Each row was made from one small tree. The marks that hang from a mark follow it in brackets, in the order of their numbers. Every link used is in the known rows. Write each row's tree.
Known rows
J113[J823[J277 J514 J845]]: [ 0.33  2.46  2.27 -5.48  1.55  3.72 -0.90 -1.65  2.71 -0.79 -3.70 -0.11
  0.40  2.12 -1.49  1.55 -0.72 -1.64 -1.68 -0.32 -0.95  0.48]
J163[J823[J113]]: [-0.29 -0.19 -0.64 -3.75  0.31 -1.89 -0.04 -0.67  1.84  0.67 -0.86  0.18
 -0.03  0.48  0.00 -1.54  2.08  0.92 -1.71 -0.14 -0.24  0.13]
J926[J113[J823]]: [ 0.61  1.06  2.77 -1.73  0.66  2.31 -0.42 -0.08 -1.03 -0.55 -0.29  1.07
  0.49  3.94 -0.41  0.75  2.01 -0.74 -1.50 -0.01 -0.02 -0.04]
J823[J277[J826] J514]: [ 1.00 -0.30 -0.44 -4.67 -1.07  2.04 -0.09 -0.85  4.57 -1.66 -1.16 -0.65
  0.80  1.18 -0.04  1.20 -0.45  0.36  1.94 -1.36 -0.68  0.06]
J163[J823]: [-0.32 -0.55 -1.33 -2.18  0.11 -0.31  0.48 -0.55  1.15  0.49 -0.16  0.30
 -0.12  1.09 -0.24 -1.04  0.00  0.42 -0.99 -0.84 -0.35  0.64]
J552[J926[J113[J823]]]: [ 0.49  0.43  2.51 -1.39  0.00  3.39 -1.53  2.03 -0.60 -1.57 -0.21  0.70
 -0.67  3.37 -0.53  0.87  2.19  0.21 -2.02 -0.34  1.09  0.10]
J552[J926[J113]]: [ 0.44 -0.59  1.20 -0.45 -0.91  2.01 -1.06  1.81  0.66 -1.38  0.79 -0.37
 -0.09  0.64 -0.52 -0.25  1.99  1.12 -1.34  0.12  1.03 -0.19]
J113[J823]: [ 0.10  1.13  1.28 -1.28  0.75  1.13 -0.52 -0.07 -1.16 -0.16 -0.98  0.80
 -0.33  2.55 -0.32  0.80  0.08 -0.48 -0.69 -0.32  0.19  0.21]
J823[J113]: [-0.01  0.48  0.32 -1.42  0.33 -1.67 -0.64  0.10  0.56  0.12 -0.84  0.10
  0.08 -0.83  0.33 -0.36  1.97  0.34 -0.90  0.30  0.18 -0.38]
J826[J552]: [-0.19 -0.06  0.27 -0.07 -1.14  1.02 -0.89 -0.17  0.11 -2.13 -0.59  0.31
 -0.21 -0.97  0.34 -0.04  0.39 -0.14 -0.53 -0.71  0.30  0.20]
J552[J826 J926[J113[J823]]]: [ 0.54 -0.85  2.37 -1.74  1.10  3.53 -1.64  2.09 -0.65 -2.44 -0.12  1.49
 -0.65  4.80 -0.67  1.60  2.34  0.46 -2.99  0.01  1.88  0.31]
J163[J823[J514]]: [-0.44  0.10 -0.77 -3.37 -0.19  0.59  0.47 -1.15  3.16 -0.22 -0.22  1.39
  0.28  1.74 -0.36 -0.91  0.15  0.68 -1.89 -0.84 -1.01  0.56]
J823[J113 J277[J826[J552]] J514]: [ 0.77 -0.03  0.39 -6.17 -1.97  1.26 -1.66 -1.25  5.20 -3.64 -2.38 -0.07
  0.62 -0.96  0.43  0.85  1.80  0.40  0.58 -1.73 -0.48 -0.20]
J823[J113 J514 J845]: [-0.16  1.35  1.05 -3.45  0.44 -0.90 -0.86 -1.51  4.25  0.89 -2.80  0.30
  0.74 -1.23 -1.00  0.18  1.51 -1.13 -2.54  0.30 -0.48 -0.24]
J845[J823[J277]]: [ 0.29  1.31  0.28 -2.50  0.38  2.47  1.09  0.62  0.71 -2.94  0.32 -0.26
  1.31  0.34 -0.61 -2.00 -0.39 -0.08 -0.08 -0.09 -0.01  0.11]
J826[J552[J926[J113]]]: [ 0.22 -0.66  1.43 -0.26 -2.17  3.12 -1.86  1.89  0.99 -3.42  0.09 -0.07
 -0.47 -0.35 -0.10 -0.39  2.70  0.90 -1.74 -0.47  0.99 -0.10]
J823[J113 J277 J845]: [ 0.38  1.40  0.90 -4.36  1.37  0.05 -0.77 -1.09  2.03  0.25 -3.45 -1.78
  0.69 -1.96 -0.69  0.00  0.97 -1.37 -1.04  0.41 -0.35 -0.10]
J826[J552[J926]]: [-0.28 -0.82  0.11  0.20 -2.01  2.19 -2.16  1.77  0.46 -2.73 -0.38 -0.21
 -1.38 -1.97  0.09  0.18  0.40  0.89 -0.97 -0.62  1.49  0.23]
J845[J823]: [-0.22  0.93 -0.42 -0.33 -0.10  0.73  0.90  0.69  0.30 -1.43  0.88  1.09
  0.73  0.44 -0.77 -2.40 -0.02 -0.22 -1.00  0.42  0.03  0.21]

Write each row's tree
[ 0.67  0.12 -0.06 -5.41 -0.52  1.97 -0.25 -1.80  5.12 -0.46 -2.81 -1.07
  0.87  0.63 -1.22  0.87 -1.33 -1.34  0.81 -0.83 -0.79  0.24] => J823[J277[J826] J514 J845]
[-0.21  2.11  2.23 -3.26  1.07  2.03 -0.86 -1.50  2.16  0.74 -2.86  1.31
  0.42  2.09 -1.45  1.61 -0.61 -1.79 -2.77 -0.31 -0.43  0.42] => J113[J823[J514 J845]]
[ 0.74  2.40  3.62 -5.99  1.66  4.57 -0.78 -1.60  3.03 -1.41 -3.28 -0.11
  1.33  3.16 -1.57  1.45  1.36 -1.87 -2.71 -0.31 -1.10  0.13] => J926[J113[J823[J277 J514 J845]]]
[ 0.80 -0.19 -0.13 -5.66  0.18 -0.18 -0.70 -1.09  3.39  0.35 -3.52 -1.97
  0.69 -1.05 -0.62  0.17  0.69 -1.31  1.16 -0.15 -0.27 -0.02] => J823[J113 J277[J826] J845]
[ 1.59 -0.39  2.15 -5.23 -0.90  4.60 -1.52  1.66  1.09 -2.61 -0.98 -1.03
 -0.08  3.93 -0.55  1.51  1.61  0.47  0.78 -1.16  1.09  0.10] => J552[J926[J113[J823[J277[J826]]]]]
[ 0.95  1.10 -0.14 -6.51 -0.91  0.96  0.44 -0.30  5.17 -2.82 -1.04  0.83
  1.82  0.87 -0.65 -1.77  1.14  0.31  0.13 -0.85 -0.50 -0.21] => J845[J823[J113 J277[J826] J514]]
[ 1.21 -1.61  0.90 -3.66 -2.88  4.36 -1.97  1.50  2.47 -4.39 -0.60 -1.62
 -0.11  0.41  0.03  0.13  1.95  0.84  1.08 -1.53  0.92  0.09] => J823[J277[J826[J552[J926[J113]]]]]
[ 0.40  0.97  3.30 -2.66 -1.57  5.15 -2.41  1.14  2.16 -4.00 -1.07  2.19
 -0.49  2.47 -0.57  1.26  2.62  0.32 -3.56 -1.22  0.68  0.16] => J826[J552[J926[J113[J823[J514]]]]]
[ 0.23  1.93  1.80 -4.39  1.87  2.72 -0.85 -1.07  0.06 -0.35 -3.66 -1.23
  0.15  1.74 -1.05  1.35 -0.72 -2.18 -0.95 -0.07 -0.18  0.59] => J113[J823[J277 J845]]
[ 0.67  1.07  1.33 -6.96  0.19  3.12 -0.91 -1.60  3.75 -0.81 -3.70 -0.04
  0.20  3.04 -1.34  2.37 -1.12 -2.03  0.35 -1.23 -0.57  0.49] => J113[J823[J277[J826] J514 J845]]
[-0.15  1.24  0.22 -8.01  1.18  0.39 -0.39 -2.23  5.70 -0.06 -3.95 -0.74
  1.18 -0.27 -1.13 -0.90  1.22 -0.47 -2.72 -0.50 -1.21  0.34] => J163[J823[J113 J277 J514 J845]]
[ 0.30  2.31  0.84 -5.11  0.46  1.53  0.39 -0.27  4.23 -3.22 -1.13  0.95
  2.02 -0.40 -0.66 -1.83  1.55  1.07 -1.53 -0.18 -0.78 -0.24] => J845[J823[J113 J277 J514]]
[ 1.46  0.62  2.56 -6.51 -0.31  4.25 -0.49 -0.74  3.21 -2.40 -1.43  0.69
  1.42  4.87 -0.62  1.84  1.56 -0.44  0.41 -1.34 -0.63  0.04] => J926[J113[J823[J277[J826] J514]]]
[ 0.61 -0.28  2.76 -3.08  0.79  4.49 -1.46  1.49  1.90 -3.14 -0.29  2.45
  0.14  5.15 -0.98  1.89  2.51  0.73 -3.84 -0.33  1.04  0.40] => J552[J826 J926[J113[J823[J514]]]]
[ 0.36  0.34  2.98 -1.84 -1.29  4.04 -2.57  1.87 -0.37 -3.29 -0.92  0.98
 -1.04  2.27 -0.29  0.78  2.41  0.19 -2.49 -0.81  1.25  0.20] => J826[J552[J926[J113[J823]]]]
[ 0.33 -2.05 -0.97 -1.14 -3.25  1.70 -2.22  1.59  1.73 -2.73 -0.35 -0.36
 -1.52 -0.68  0.19  0.45  0.16  0.74  0.96 -1.30  1.60  0.20] => J277[J826[J552[J926]]]
[ 0.07  1.97  0.50 -3.78  0.14  2.82  0.77  0.19  3.17 -3.38 -0.30  0.70
  1.75  0.74 -0.92 -1.48 -0.23  0.61 -0.85 -0.38 -0.92  0.12] => J845[J823[J277 J514]]
[ 0.61 -2.16  0.37 -1.57 -3.43  2.67 -1.91  1.45  1.85 -3.09  0.21 -0.44
 -0.82  0.38  0.00  0.03  2.17  0.52  0.21 -1.22  1.08  0.11] => J277[J826[J552[J926[J113]]]]
[ 1.01  0.10 -0.12 -6.09 -0.74  0.28 -0.67 -1.14  5.05 -1.62 -1.82 -0.58
  0.80  0.15  0.26  0.71  1.32  0.75  1.01 -1.05 -0.59 -0.26] => J823[J113 J277[J826] J514]
[-0.71  0.23 -0.29 -4.33  0.35  0.69  0.15 -2.01  4.39  1.09 -1.86  0.40
  0.38  1.04 -1.60 -0.70 -0.58 -1.02 -2.93 -0.68 -1.07  0.85] => J163[J823[J514 J845]]
[ 0.72  0.22 -0.80 -5.25 -0.64  0.14  0.74  0.24  2.50 -2.07 -0.87 -0.45
  1.53  0.21 -0.32 -2.07  1.06  0.21  1.18 -0.57  0.21 -0.14] => J845[J823[J113 J277[J826]]]
[ 0.89 -0.80  2.01 -2.80 -2.49  4.15 -2.54  1.74  0.88 -3.08 -0.68  0.85
 -0.88  3.07 -0.18  1.38  1.85 -0.07 -0.69 -1.45  1.57  0.36] => J277[J826[J552[J926[J113[J823]]]]]
[ 1.44  0.17  2.20 -5.45 -0.14  3.44 -0.16 -0.21  0.64 -1.69 -1.18 -0.61
  0.77  4.56 -0.38  1.32  1.53 -0.73  1.03 -1.15 -0.06  0.10] => J926[J113[J823[J277[J826]]]]
[ 0.34  2.11  2.15 -4.59  0.94  3.54 -0.74 -0.80  1.84 -2.21 -2.05  0.73
  0.59  2.78 -0.35  1.73 -0.19  0.09 -0.72 -0.94 -0.69  0.19] => J113[J823[J277 J514]]
[ 1.08  0.87  1.04 -5.99 -0.13  3.17 -0.51 -0.89  2.73 -1.83 -1.88  0.34
  0.39  3.72 -0.34  2.12 -0.45 -0.27  1.21 -1.64 -0.54  0.18] => J113[J823[J277[J826] J514]]
[ 0.69 -0.17 -0.33 -4.22 -0.13  1.45 -0.22 -0.97  2.47  0.15 -2.52 -2.32
  0.62 -0.03 -0.78  0.40 -1.38 -1.86  1.87 -0.30 -0.22  0.30] => J823[J277[J826] J845]
